What can hang from each mark:
litib: divu
gorot: dusukem lizuf pano
lizuf: divu gorot
dusukem: divu gorot
pano: gorot
vemon: pano
divu: litib lizuf pano

Each row was made from one small tree. The marks that hang from a mark follow it in brackets, in alphabetical order. Every link used is in the known rows. Write each row's tree.
Known rows:
dusukem{divu{litib lizuf pano} gorot}: [-0.04 -0.03  0.25  0.26 -0.12 -0.45 -0.01 -0.35 -0.39 -0.03  0.42  0.12
 -0.21  0.06  0.07  0.60  0.23 -0.26  0.26  0.07]
gorot{dusukem{divu{litib lizuf}} pano}: [ 0.04  0.01 -0.05 -0.04  0.27 -0.50 -0.07 -0.63 -0.25  0.15  0.23  0.17
 -0.29  0.06 -0.20  0.57  0.16  0.24  0.05  0.00]
dusukem{gorot{lizuf pano}}: [-0.09 -0.02  0.08 -0.08  0.13 -0.55 -0.07 -0.18 -0.28  0.02  0.09 -0.05
 -0.36  0.07  0.07  0.30  0.21 -0.16  0.47  0.02]
dusukem{divu{lizuf pano}}: [ 0.01  0.15  0.14  0.09  0.18 -0.36 -0.09 -0.14 -0.21  0.08  0.29  0.17
 -0.01  0.05  0.07  0.42  0.10 -0.03  0.17  0.00]
gorot{dusukem lizuf pano}: [ 0.04  0.13 -0.08 -0.30  0.34 -0.50 -0.06 -0.26 -0.18  0.18 -0.02  0.03
 -0.28  0.04 -0.13  0.35  0.15  0.19  0.24 -0.01]
vemon{pano{gorot}}: [-0.07  0.06  0.53 -0.04  0.00 -0.08 -0.08 -0.30 -0.14 -0.05 -0.12  0.09
  0.22  0.04  0.08  0.23  0.08  0.19 -0.02  0.04]
lizuf{divu{litib} gorot{dusukem pano}}: [ 0.09 -0.07 -0.12 -0.10  0.27 -0.75 -0.04 -0.42 -0.17  0.03  0.17  0.07
 -0.16  0.00 -0.15  0.55  0.21  0.22 -0.26  0.00]
litib{divu{lizuf{gorot}}}: [ 0.25  0.00  0.06 -0.03  0.09 -0.40  0.15 -0.15 -0.17  0.05  0.28  0.09
  0.02 -0.02  0.28  0.34  0.16  0.10 -0.06 -0.02]
pano{gorot{dusukem}}: [ 0.06  0.00  0.28 -0.15  0.02 -0.14  0.01 -0.21 -0.07  0.04 -0.12 -0.07
  0.16 -0.04 -0.03  0.21  0.12  0.21 -0.22  0.10]
divu{litib lizuf pano{gorot{dusukem}}}: [ 0.14 -0.11  0.40 -0.06 -0.06 -0.21  0.12 -0.50 -0.46  0.06  0.16  0.13
  0.01  0.04 -0.02  0.43  0.14 -0.08 -0.05  0.07]
lizuf{gorot}: [ 0.03 -0.03 -0.02 -0.10  0.06 -0.21 -0.03 -0.09 -0.07 -0.06  0.00  0.02
  0.10  0.00  0.17  0.12  0.14 -0.01 -0.10  0.03]
lizuf{divu{litib pano{gorot}}}: [-0.01 -0.07  0.31  0.13 -0.03 -0.40  0.01 -0.18 -0.20 -0.08  0.26  0.08
 -0.10 -0.02 -0.16  0.37  0.09 -0.05 -0.07  0.01]
vemon{pano{gorot{dusukem lizuf}}}: [-0.01  0.15  0.49 -0.20  0.02 -0.29 -0.07 -0.41 -0.19  0.07 -0.15  0.05
  0.14  0.04  0.00  0.42  0.18  0.39  0.08  0.08]
vemon{pano{gorot{lizuf}}}: [-0.09  0.07  0.51 -0.13 -0.02 -0.24 -0.08 -0.35 -0.22 -0.01 -0.08  0.08
  0.07  0.06  0.05  0.31  0.17  0.26  0.24  0.04]
vemon{pano{gorot{dusukem{divu}}}}: [-0.04  0.19  0.50 -0.04  0.10 -0.29 -0.15 -0.40 -0.09  0.03 -0.07  0.10
  0.26  0.01 -0.02  0.52  0.18  0.46 -0.14  0.10]
litib{divu{lizuf{gorot} pano}}: [ 0.26  0.10  0.15 -0.02  0.22 -0.48  0.14 -0.03 -0.29  0.05  0.35  0.17
  0.06  0.00  0.34  0.44  0.12 -0.10 -0.02 -0.02]
dusukem{gorot}: [-0.04 -0.01  0.13  0.08 -0.13 -0.16  0.01  0.02 -0.09 -0.04  0.03 -0.10
 -0.01  0.00  0.14  0.13  0.13 -0.18  0.06  0.08]
litib{divu{pano{gorot{dusukem}}}}: [ 0.20  0.17  0.32 -0.05  0.23 -0.33  0.13  0.05 -0.14  0.03  0.17  0.06
  0.07 -0.07  0.10  0.42  0.07  0.05 -0.19  0.04]
vemon{pano{gorot{dusukem{divu{litib lizuf}}}}}: [ 0.01  0.07  0.53  0.01 -0.06 -0.28 -0.05 -0.72 -0.28  0.05  0.08  0.16
  0.12  0.05 -0.07  0.62  0.21  0.44 -0.06  0.08]

Write each row's tree:
[-0.06 -0.18  0.25 -0.02 -0.16 -0.45  0.01 -0.36 -0.18 -0.03  0.20 -0.02
 -0.24 -0.02 -0.19  0.31  0.26  0.21  0.18  0.02]	pano{gorot{lizuf{divu{litib}}}}
[-0.10  0.16  0.21  0.18  0.10 -0.44 -0.11  0.04 -0.15 -0.05  0.24  0.03
 -0.06  0.01  0.13  0.45  0.19 -0.24  0.17  0.08]	dusukem{divu{pano} gorot}
[-0.04  0.09  0.18  0.07 -0.04 -0.67 -0.03  0.09 -0.20  0.01  0.23 -0.07
 -0.15  0.01  0.08  0.47  0.23 -0.18  0.31  0.05]	dusukem{gorot{lizuf{divu{pano}}}}
[-0.03 -0.12 -0.02  0.01  0.18 -0.55 -0.09 -0.65 -0.33  0.01  0.36  0.19
 -0.28  0.08 -0.01  0.51  0.27  0.12  0.15 -0.02]	dusukem{divu{litib lizuf{gorot{pano}}}}
[-0.03  0.12  0.28  0.17  0.04 -0.52 -0.07 -0.12 -0.32  0.03  0.32  0.07
 -0.02  0.06  0.20  0.57  0.22 -0.22  0.23  0.08]	dusukem{divu{lizuf pano} gorot}
[ 0.14 -0.07 -0.08 -0.03 -0.02 -0.53  0.04 -0.30 -0.06  0.01  0.17  0.00
  0.01 -0.05 -0.12  0.46  0.21  0.26 -0.36  0.05]	lizuf{divu{litib} gorot{dusukem}}
[ 0.00  0.14  0.50 -0.11  0.04 -0.14 -0.05 -0.35 -0.13  0.03 -0.19  0.06
  0.29  0.02  0.03  0.35  0.10  0.34 -0.18  0.09]	vemon{pano{gorot{dusukem}}}
[ 0.02  0.02  0.26 -0.25 -0.01 -0.29  0.00 -0.28 -0.15  0.09 -0.07 -0.07
  0.01 -0.01 -0.07  0.28  0.23  0.27  0.06  0.09]	pano{gorot{dusukem lizuf}}
[-0.17 -0.09  0.06  0.20  0.10 -0.51 -0.10 -0.42 -0.24 -0.08  0.32  0.07
 -0.44  0.04 -0.09  0.48  0.25 -0.08  0.25  0.03]	dusukem{divu{litib} gorot{pano}}
[-0.01  0.04  0.44 -0.08 -0.10 -0.47 -0.03 -0.55 -0.20  0.03  0.03  0.07
  0.01  0.02 -0.18  0.60  0.22  0.47  0.02  0.05]	vemon{pano{gorot{dusukem lizuf{divu{litib}}}}}
[ 0.33  0.18  0.12 -0.09  0.27 -0.53  0.16 -0.07 -0.27  0.12  0.27  0.13
  0.12 -0.02  0.30  0.55  0.14  0.00 -0.17  0.01]	litib{divu{lizuf{gorot{dusukem}} pano}}
[-0.05  0.01  0.10  0.05 -0.15 -0.60 -0.02 -0.01 -0.11  0.02  0.18 -0.14
 -0.16  0.00  0.03  0.38  0.26  0.00  0.27  0.05]	dusukem{gorot{lizuf{divu}}}
[ 0.21  0.11  0.14 -0.18  0.20 -0.43  0.03 -0.17 -0.35  0.12  0.07  0.12
  0.22  0.05  0.24  0.44  0.14 -0.11 -0.13  0.06]	divu{lizuf{gorot{dusukem}} pano}
[-0.01 -0.01  0.12  0.17  0.02 -0.28 -0.02 -0.39 -0.30  0.01  0.41  0.22
 -0.21  0.06 -0.06  0.47  0.11 -0.08  0.19 -0.01]	dusukem{divu{litib lizuf pano}}
[ 0.05 -0.01 -0.08 -0.04  0.06 -0.38 -0.04 -0.40 -0.06 -0.01  0.14  0.06
 -0.01 -0.02 -0.05  0.48  0.26  0.26 -0.22  0.08]	lizuf{gorot{dusukem{divu{litib}}}}
